Each row comes from the steps of one walk. Every step used is in the known rows, and no mark comes twice. Write the walk behind each row, first mark first.
Known rows:
medi, betonag, lumuf, kozup, geze, kede: [  6.7  -2.9 -21.4  21.1  -1.2 -11.6  35.8  -2.9  -0.5  14.6 -18.1  21.4
  -3.2 -11.9 -18.6 -27.0  -9.1  10.1 -21.9 -14.5   9.3  16.2  -9.1 -13.0
  12.5]
medi, betonag, lumuf, kozup, geze: [  4.0   3.5 -36.4  14.5 -15.3  -3.0  17.1  -8.4 -19.9  17.3 -15.4   7.4
   4.2 -31.4  -6.4 -11.3  20.1   4.6   0.5  -5.0  20.6  27.7  -6.1   8.5
   6.3]
gonure, medi, betonag, geze, kede, lumuf, kozup: [ 20.0  16.2 -14.1   0.1 -16.1  16.2  40.0  35.3  16.7 -11.3 -15.4 -23.7
 -12.2   7.5 -31.1 -37.1  -1.3  21.2 -53.4  -6.7 -17.5  30.1  24.6  -7.8
   4.3]
kozup, lumuf, betonag, geze, kede: [-13.6   3.7 -25.1  21.0  10.4   3.4  38.8   9.4  13.5  25.2  -8.5  49.3
 -23.5   3.1  15.8  -3.7 -12.2  12.1   2.3  13.3 -49.0  -5.5   2.7 -24.2
   6.6]
lumuf, kozup: [ 30.7  15.2 -33.0 -15.1  -6.7 -12.2  13.8   5.8  -3.1 -10.7  -7.7  -1.0
  35.5  -1.1 -20.1   0.0  37.2  -9.6  -3.2   2.0  32.8   4.8  -0.6  14.6
  -2.4]
medi, betonag, geze: [-11.8   5.8 -29.8   9.4  15.7  -2.2  27.5  -3.5 -14.2  15.4  -8.2  -5.7
 -16.3 -24.2   4.5 -16.3  26.9  14.4 -22.0   8.9 -23.4  15.4  -7.7 -15.4
  -2.3]
gonure, medi, betonag, geze, kozup: [ -3.9  30.5  -2.1 -10.5  16.4   8.2  33.8  15.7 -17.3   1.2  -5.6 -13.6
 -10.6 -22.8  -0.1 -35.4  12.0  24.3 -16.8   3.2 -15.7  37.9  19.7  -7.6
  12.1]
medi, betonag, lumuf, kozup: [  5.8  -6.1 -38.1   3.5 -12.1 -24.8  18.1   0.0 -19.1   6.3 -25.7  -5.6
  16.7 -31.0 -13.5 -21.8  38.3   4.7 -11.2 -13.1   6.5   6.2  12.0  17.6
  15.7]
kede, lumuf, kozup, geze, betonag, medi: [-19.2  28.4 -45.5 -16.0 -45.4   7.8  24.0  10.9 -20.1  26.9   5.4  -2.9
  17.4   5.8 -27.0   8.3  15.5  11.5   1.9  14.6  24.1  25.0  12.4   1.5
   9.5]
gonure, medi, betonag, lumuf, kozup: [  6.7   4.5 -19.2  -2.5 -20.1 -11.8  25.4  14.6 -16.7   3.4 -25.7 -10.8
  12.8 -23.8 -20.4 -38.6  22.3   4.2  -6.6 -18.8  11.5  25.4  24.4  15.8
  10.2]
geze, kede, medi, betonag, lumuf: [-16.0 -10.2 -13.1   5.7 -13.4 -21.1  28.8  -4.8 -20.3   0.3 -39.9  14.4
  -9.9 -20.0 -16.6 -44.9  18.4  26.3 -24.0 -39.8 -12.1  -2.8   5.5  -7.8
  -5.3]
kede, lumuf, kozup, geze, gonure: [ 27.1  19.9 -46.4   7.1 -25.4  13.5  12.2  -7.0 -20.5 -13.2  10.8  13.6
  17.7   8.3  -4.1  22.1  27.6  11.8 -23.5   6.3   9.7  34.9  -1.5 -10.9
 -33.0]
gonure, medi, betonag, lumuf, kozup, geze, kede: [  7.9   5.5  -2.6  14.6 -10.1  -1.6  44.3   9.3   2.8  10.8 -18.4  15.9
  -8.2  -4.5 -23.2 -43.7 -23.2  10.4 -17.2 -19.0  14.9  37.9   4.3 -14.3
   5.7]
lumuf, kozup, geze, gonure: [ 21.1   9.8 -36.5   4.4  -6.0   2.7  23.9 -14.5 -16.8  -1.0  10.3  23.9
  29.0   8.0  -0.5   9.4  24.9   4.9 -14.5  10.6  24.3  32.2 -14.8 -17.2
 -25.1]
lumuf, kozup, geze, betonag, medi: [-25.3  17.8 -37.2 -19.8 -27.0  -2.4  36.6   3.9 -17.9  39.5   3.5   7.6
  28.0   3.9 -22.4  -2.6  12.4   4.9  11.3  18.2  37.8  21.1   0.8  -1.7
  18.0]
betonag, geze, kozup: [  1.1  37.7 -27.2 -10.2  12.7   6.9  27.7  -0.9 -18.1  -4.1   3.4   9.5
   4.2 -15.3  13.7  -7.2  27.8  24.5  -7.7   8.6 -11.5  13.3   4.4   0.9
  16.3]
medi, betonag: [  9.8  10.1 -20.7  -8.7  15.5 -27.9   0.6  -6.5 -20.8   1.6 -10.5  -3.9
   4.4 -21.7 -13.4  -7.9  30.9  -5.1  -3.5  -4.0   2.9   6.9  -3.9 -10.1
 -18.6]
betonag, lumuf, kozup: [ 11.1   8.8 -46.9   0.5 -20.6 -17.1  19.9  -2.1 -17.6  -5.9 -16.7  10.4
  28.0 -16.5  -5.8 -10.6  38.1   4.2   0.2 -14.9  14.5   1.3   9.0  25.8
  12.5]
gonure, medi, betonag, lumuf: [-10.6  12.5 -15.9   4.1 -12.1 -16.5  19.0  -1.1 -34.5  -0.8 -19.3   2.2
  -5.6 -26.7  -1.1 -34.2  14.6  10.0   8.7 -29.4  -8.2  26.5  18.3   2.7
 -12.3]
medi, betonag, geze, kozup, lumuf: [-12.2  27.3 -12.0  11.2   7.4  -1.6  10.8  -0.7 -29.6   4.5 -16.5  12.0
  -9.2 -31.5  13.6   1.1  20.8  16.7  18.9  14.2 -34.9  36.9  17.0   4.2
  11.5]
kozup, geze, gonure, medi, betonag, lumuf: [-15.3   4.4 -18.1  20.9 -14.6  -4.5  25.7 -15.5 -40.4   6.3  -7.4  18.3
 -12.1 -20.1   8.0 -26.5   5.1  20.1  -0.5 -20.3 -11.0  46.1   7.9 -19.6
 -26.8]
medi, betonag, geze, gonure, lumuf: [ -6.4   1.5 -47.3  21.1   2.9 -24.4  34.1  -5.4 -33.6 -10.1  22.8  24.3
   5.0  -8.1  21.8  -7.4   9.0  10.7 -24.6  12.6 -54.0  40.8  15.9 -40.0
 -33.8]
kede, lumuf, betonag, medi: [-15.3  17.5 -43.2 -18.1 -22.0  -4.2  15.4  12.6 -13.9  18.4  14.3 -10.7
   3.4  17.3  -0.8  10.8  29.5  20.4   5.6   8.8 -16.3 -19.1  17.4   5.9
  -4.9]

Write each row's walk:
[-10.0   6.3 -44.7   1.2  11.6  10.2  30.0   8.3   3.7  31.6   1.2  21.9
 -15.6 -12.1  21.7  -1.0  19.9  11.4  -5.3  20.6 -33.9 -11.5  -2.5 -13.6
   2.8]
lumuf, betonag, geze
[  1.3 -10.5 -39.3  23.4 -11.4  -9.3  27.6 -18.5 -27.5  11.4  -5.7  17.0
   9.4 -17.2   4.2  -7.2  24.1  14.1 -19.7  -3.7   2.2  32.2  -2.6 -15.6
 -11.8]
medi, betonag, lumuf, kozup, geze, gonure
[  4.9  11.6 -14.6  10.8 -23.0   9.2  23.0   4.6 -18.6  13.8 -17.2   3.6
   0.6 -24.0 -14.2 -27.3   5.2   6.1   6.6 -11.2  24.0  48.9   4.7   5.6
  -1.2]
gonure, medi, betonag, lumuf, kozup, geze
[ 13.1  21.9  -9.9 -14.4  -5.0  -3.5  25.9   1.0 -25.4 -21.5  11.4  17.5
  21.1  19.0   0.2 -11.2  13.4   8.2   1.2  -8.8   7.3  31.8   9.6 -20.0
 -47.4]
geze, gonure, medi
[ 25.8  16.4 -16.1   4.1   1.9  -2.3  31.4   0.7  13.3   0.8  -0.6  26.3
  14.9  12.8 -19.5  -9.0  -6.7  -1.4 -15.6  -1.1  30.4  17.4 -20.8 -14.1
  -3.3]
lumuf, kozup, geze, kede
[  8.7  46.4 -11.1  -5.9  -4.9 -11.9  -9.7  -7.9 -37.4 -15.1  -6.4  29.5
  17.8 -14.4   5.9  21.5  24.5  -1.5  46.0   3.2  -3.1  27.5  16.4  14.1
  -6.4]
geze, kozup, lumuf
[ -9.7  16.1  -7.4 -10.4   5.5  10.8  30.3   9.2 -16.0   1.5 -22.6 -10.8
  -9.5 -27.0  -4.3 -33.8  36.5  37.3 -32.2  -0.4 -13.1  18.4  10.6  -8.5
  13.5]
kede, medi, betonag, geze, kozup
[-15.0  16.6 -29.8  -1.5 -18.2   5.1  29.6  10.3   1.2  27.4  16.7   7.2
 -13.2  26.7  -5.3   3.3  -5.4  24.1  -5.1   7.9 -11.9  -7.7   4.8 -12.2
  -0.6]
kozup, geze, kede, lumuf, betonag, medi
[ 40.3  30.3 -46.2 -14.5 -28.5  -1.7  -1.1  13.6  -6.8 -24.4  -4.6 -12.3
  23.6  -0.5 -25.9  11.5  37.8  -0.1 -16.2  -5.8  14.9   6.8  12.7  18.7
 -10.2]
kede, lumuf, kozup
[ 19.7   7.0 -35.9   7.0  -9.4   5.0  35.3  18.3  13.9  -6.7 -14.7 -18.6
  -8.7  -0.2 -27.3 -22.5  14.2  18.5 -58.8  -1.2 -22.8   8.5  13.3  -5.6
  11.1]
medi, betonag, geze, kede, lumuf, kozup
[-11.5   1.8 -38.4  10.9  -5.9 -30.3  10.8 -17.9 -35.0   4.9 -19.1   8.2
  -4.0 -36.7   2.0 -15.7  30.1  10.8   4.8 -22.1 -14.8   2.6   5.6   3.4
  -4.0]
medi, betonag, lumuf
[-12.5  37.2   8.0   5.5  -0.8  10.0  15.2  11.2 -29.1  -0.6 -15.3   8.9
 -14.3 -23.6   8.3 -14.1   8.3  17.0  23.3   9.4 -29.4  56.7  29.8   2.1
   3.6]
gonure, medi, betonag, geze, kozup, lumuf
[  5.0  -3.8   6.9 -12.8   3.2 -18.7  21.0   8.8  -1.8  -5.4 -33.6   1.8
  -4.2  -3.8 -34.5 -41.1  17.6  15.4 -34.3 -21.7   5.2   1.7  -5.2 -25.5
 -18.7]
geze, kede, medi, betonag
[  9.6   9.5 -29.8  18.8 -10.7  -3.7  37.3  -5.5   1.7   4.1  -9.0  36.2
   8.8  -0.1 -12.7 -15.7  -7.4   9.2 -11.6 -14.7  19.3  14.2 -11.9  -3.4
  10.3]
betonag, lumuf, kozup, geze, kede
[  3.9   3.7  -9.0   6.0 -35.1  12.9  36.9   6.6  -0.3  -4.1 -32.8  32.8
   7.6   0.7 -20.1 -33.4   9.5  26.6 -23.3 -27.3  29.2  15.1  -8.3  -3.3
  -3.0]
betonag, lumuf, kozup, geze, kede, medi
[ -7.4  39.9 -18.7   9.4  -0.4   5.3  10.1  -5.6 -29.3  -6.1  -5.3  28.7
   0.2 -19.1  21.9  12.4  22.4  14.9  28.7  13.6 -24.6  33.0  14.5  11.9
   7.1]
betonag, geze, kozup, lumuf
[ 10.4  20.6   2.9 -17.0   4.4 -13.3   9.3  11.6 -18.6  -2.4 -10.3 -11.3
  -0.8 -11.5 -20.5 -29.6  11.6  -3.1   1.9  -9.5   8.1  32.4  10.7 -13.3
 -27.2]
gonure, medi, betonag
[-18.5  -6.2 -11.4  17.6 -18.5  -7.2  28.3 -10.0 -18.5   8.5 -35.2  23.6
 -20.6 -23.2 -10.0 -38.6   6.6  28.9 -17.1 -31.9  -1.2  14.7  -8.1 -15.3
  -8.8]
kozup, geze, kede, medi, betonag, lumuf
[-29.4   8.8 -22.9  -6.5 -14.0 -15.1  16.2   4.8 -21.2  33.2   4.0  15.4
   8.6  11.3  13.1  14.3  21.3   9.8  44.3  19.0 -14.0  -6.3  15.1  10.0
   0.5]
kozup, lumuf, betonag, medi
[ -4.9  21.4 -20.4  -3.8  22.8  -3.9  27.7   2.2 -17.6   7.2  -3.8  -8.9
  -8.9 -30.9   5.8 -20.1  25.7  23.5 -21.5   9.0 -21.0  15.6   8.3  -5.9
  21.1]
medi, betonag, geze, kozup
[-21.0  -1.9 -44.4  -5.3  -8.4 -30.3  38.3   8.2 -25.1  16.1  34.7  22.0
  26.2  23.9  20.9   2.5  12.2  11.9   8.7  17.4 -31.4   0.5  24.9 -21.1
 -18.9]
geze, gonure, lumuf, betonag, medi
[  3.1  17.8 -33.3  13.4  -3.4   3.5  26.7   5.8  -0.8  -8.5  -7.5  -5.6
 -30.3  -1.4 -12.7 -13.3   5.2  25.1 -48.0  -6.1 -45.5   6.4   7.8 -19.5
  -7.7]
medi, betonag, geze, kede, lumuf
[ -7.7   9.7 -55.2   8.4   1.0  -2.4  29.4  15.4  -5.7  16.3  16.1  36.5
  -6.3 -11.5  28.8   2.4   3.2   2.3   5.3  21.1 -53.9   6.8  14.5 -24.1
  -8.3]
gonure, lumuf, betonag, geze
[  3.6  11.6   0.9   0.4   4.0  -1.2  20.1  -2.3 -25.9   4.7   2.8   4.2
  -4.0  -2.5  -6.9 -19.4   2.8   6.4  -8.0  -2.3   4.1  54.2  -0.3 -35.5
 -44.6]
kozup, geze, gonure, medi, betonag
[ 19.1  -3.2  -2.0   0.7 -16.5 -12.0  25.4  21.3   0.7  -4.9 -20.5  13.4
   8.2  -4.6 -34.5 -39.3  -7.6   8.0 -29.4  -8.7  12.8  38.9   6.5 -31.0
 -18.5]
gonure, lumuf, kozup, geze, kede, medi, betonag
[-33.3  21.1 -36.3 -27.4 -15.6 -22.9  30.3  -0.1 -28.0  26.2   5.4   7.6
  23.9   6.6 -15.0  -0.6  21.9   5.4  15.2   8.5  15.8   1.3   8.8  -5.7
   5.8]
geze, betonag, medi
[-27.1  22.9 -54.7   7.6 -27.0  -4.9  14.9 -20.0 -36.6  25.9 -12.7  53.3
  -2.4 -36.0   3.4   5.3   2.8  -1.4  28.1 -10.9  -0.1  19.2   1.4 -11.0
  -2.5]
kozup, geze, betonag, lumuf
[-13.5  -1.0 -21.0   9.5 -10.6 -18.0  27.1  -8.4 -39.7  -1.7 -12.3   9.8
  -2.6 -16.1   2.0 -31.3  17.1  18.8  -6.9 -25.8 -19.9  28.8  19.5 -11.4
 -23.3]
geze, gonure, medi, betonag, lumuf
[ 34.5  36.3 -41.2   0.2 -30.7  20.4  -1.0  -0.4 -10.2  -9.1   0.8   3.3
  11.9  -3.1 -19.1  21.7  23.0  -0.8  -2.9   3.8  26.7  31.7  -3.8   8.0
 -16.2]
kede, lumuf, kozup, geze
[  9.8   1.4 -54.4  -1.2   1.5 -30.0  14.8   6.1 -17.7   2.8  24.4  51.0
  17.0   2.2  21.7  14.1   5.8  -7.1   8.8  11.3 -43.7   6.3  23.7 -37.8
 -40.1]
geze, gonure, lumuf, betonag
[  0.8  15.7 -30.5  -3.5  -2.8  -9.4  -8.7   3.1 -11.2  19.3  -9.1  45.0
   0.4 -11.4  12.7  26.5  13.7 -14.3  48.7  15.4 -23.8  -3.2  12.8  -5.3
 -18.9]
kozup, lumuf, betonag
